Each row comes from the steps of one path. Every step used is in the known rows, and no mark comes twice. Write the path behind each row, first mark first.
In the rows, 128 means zero.
Known rows
negu > migo > voza > lata: [ 83 137 140 165  93 118 169 185  89 127 121 143 138 119 155  91 132 139
 102 171 154]
migo > voza > negu > vemup: [ 90 129 148  96 142  78 151 199 108  79 161 137 120 110  96 125 126 107
  98 128 139]
negu > vemup: [ 98 141 148  98 126  67 166 185 100  88 171 150 135 119  87 103 116 133
 115 141 138]
negu > migo: [124 150 171 141  83  87 144 169  80  98 125 164 134 117 122  98 134 153
 103 169 140]
migo > voza > negu: [ 97 138 162 124 119  86 130 183  91  78 134 134 111 100 114 114 137 124
  86 131 143]
doduk > migo: [ 92 140 148 151  89  91 153 172  75  99 149 151 130 137 120  89 129 131
 120 161 140]
lata > negu: [ 87 154 160 117 104  71 156 178  94 103 153 157 108 111  99 105 153 168
 113 134 137]
doduk > migo > voza > lata > negu > vemup: [ 27 117 103 137 124 108 208 210 115 141 180 149 127 151 131 104 141 121
 142 150 141]
lata > doduk > voza > negu > migo: [161 132 134  97  77  68 144 156  87  63 106 153 106 129 121 127 158 148
  84 163 145]
lata > doduk > voza > negu: [143 133 125  83  95  57 144 155  88  52 127 134  96 124 103 121 152 146
  86 139 148]
lata > doduk > migo: [103 125 135 119  76  94 170 181  86  98 145 142 126 155 144  90 139 131
 102 163 119]
migo > voza > lata > negu: [ 48 140 129 142 113 101 179 193 103 130 149 138 113 115 132  99 152 155
 112 137 148]
voza > lata > doduk: [104 117 115 114  93  85 184 184 101 102 138 118 114 132 145  64 132 157
  99 158 131]
migo > voza > negu > vemup > doduk: [109 140 137  93 159  96 150 198 122  81 173  98 139 116 107 144 107 116
  94 119 132]
migo > voza: [ 78 158 164 131 107  97 148 181  83  98 142 145 137 113 119 118 133 127
  87 135 142]
lata > doduk > migo > voza > negu: [ 94 113 133 115  93 103 156 195  92  90 132 128 110 145 156 112 147 106
  85 148 120]
doduk > migo > voza > lata > negu: [ 35 128 114 164 100 115 188 194  95 141 153 145 116 141 148  95 154 138
 128 152 146]
vemup > doduk: [126 165 153 122 119  93 144 167  96  89 160 105 145 117 113 112 109 160
  99 134 135]
vemup > negu > migo > voza > lata: [ 90 144 131 182  80 129 143 202  89 134 146 120 125 119 152  86 107 143
  99 168 140]
vemup > negu > migo > voza: [103 167 165 160  74 122 119 199  79 118 148 139 132 117 134 117 110 134
  83 157 128]
lata > negu > vemup: [ 81 144 147  89 128  63 177 193 111 102 180 164 117 120  81 116 143 152
 125 132 132]
negu > migo > voza > lata > doduk: [ 93 122 127 133  79 122 188 194 100 126 116 133 135 137 178  93 143 137
  81 172 128]
doduk > negu: [ 96 138 168 135  77  66 155 158  68 112 137 136 145 134 120  85 127 125
 109 148 138]

Which path is each row?
[ 73 124  91 130 136 102 205 200 127 135 198 109 134 156 126 103 119 154
 152 148 136]	voza > lata > negu > vemup > doduk > migo
[103 144 107 142 103  71 167 147  79  89 140 139 120 116 100  91 133 159
 123 152 179]	doduk > voza > lata
[105 140 127 119 129  99 171 187 108 101 191 117 159 152 112 119  98 124
 129 147 130]	negu > vemup > doduk > migo
[ 96 101 121 123  68  78 194 171  85 127 130 107 136 153 164  57 132 134
 106 160 124]	voza > lata > doduk > negu
[ 66 139 129 150 112 105 169 184  90 114 142 127 129 113 136  86 126 137
 102 145 154]	migo > voza > lata
[ 87 137 105 105 151  88 197 198 134 122 194 104 131 128 110 105 117 171
 136 134 134]	voza > lata > negu > vemup > doduk
[ 93 157 173 146  88 112 146 180  81 110 123 163 144 116 136 123 138 129
  87 160 140]	negu > migo > voza
[ 90 105 101 137  80 101 193 184  92 114 142 122 119 157 163  61 135 141
 117 173 129]	voza > lata > doduk > migo
[168 157 140 126 109  81 125 146  92  65 125 123 129 116 106 146 128 161
 102 151 159]	vemup > doduk > voza > negu > migo
[142 131 169 134  95  74 129 172  89  79 117 151 108 106 120  95 139 147
 100 162 140]	voza > negu > migo
[101 139 137 143 123 118 136 183  98  92 151  99 136 133 141 131 121 116
 100 136 133]	vemup > doduk > migo > voza > negu
[ 42 131 115 113 139  94 202 210 119 130 175 143 122 124 114 109 142 140
 125 134 144]	migo > voza > lata > negu > vemup
[104 154 170 133  86  84 155 177  91 113 133 176 116 119 117 112 159 170
 111 159 134]	lata > negu > migo
[149 146 148 128  90  64 128 145  77  65 111 163 109 112  98 125 147 150
 104 160 167]	doduk > voza > negu > migo
[101 146 115 147  85  80 176 156  90 116 127 169 111 122 113 110 161 179
 131 167 172]	doduk > voza > lata > negu > migo
[ 77 159 173 138  91 107 157 187  94 125 131 176 126 118 131 134 163 150
  94 150 135]	lata > negu > migo > voza
[136 135 137  87 155  72 148 187 121  71 179  99 128 114  90 123 103 139
 111 128 132]	voza > negu > vemup > doduk
[114 145  85 108 146  80 186 161 110  92 180 105 151 130  92 121 101 154
 130 141 167]	negu > vemup > doduk > voza > lata
[ 86 143 178 153  63 102 155 168  67 133 113 154 166 141 155 115 137 104
  93 162 133]	doduk > negu > migo > voza
[ 75 124 116 117  99 109 186 193 101 114 136 118 126 132 162  88 136 135
  85 148 130]	migo > voza > lata > doduk
[ 77 147 127 122 135 124 174 198 108 112 187 116 169 153 126 143 103 103
 112 140 129]	negu > vemup > doduk > migo > voza
[119 153 139  94 142  85 165 183 114  89 186 112 154 124  96 124  97 143
 112 131 132]	negu > vemup > doduk
[ 68 109 123 127  73 100 197 184  86 136 128 107 147 155 179  82 136 110
  90 153 124]	migo > voza > lata > doduk > negu
[ 92 134 138 153  91  90 178 183 100 130 131 157 111 120 136  80 155 180
 127 168 147]	voza > lata > negu > migo
[ 77 116 134 119 129  92 159 203  99  89 164 142 124 136 114 121 128  91
 115 145 137]	doduk > migo > voza > negu > vemup
[108 170 118  80 143  72 175 166 113  92 191 135 139 131  68 165 132 165
 122 120 151]	lata > negu > vemup > doduk > voza
[117 148 159 132  95  85 153 155  81 114 150  97 165 140 130 107 108 136
 106 138 127]	vemup > doduk > negu
[ 85 126 148 148 106  98 138 186  83  89 137 137 114 126 132 112 140 105
 104 146 141]	doduk > migo > voza > negu
[118 157 107 143 105  98 174 156 104 117 143 129 132 129 123 130 143 192
 126 154 162]	vemup > doduk > voza > lata > negu > migo
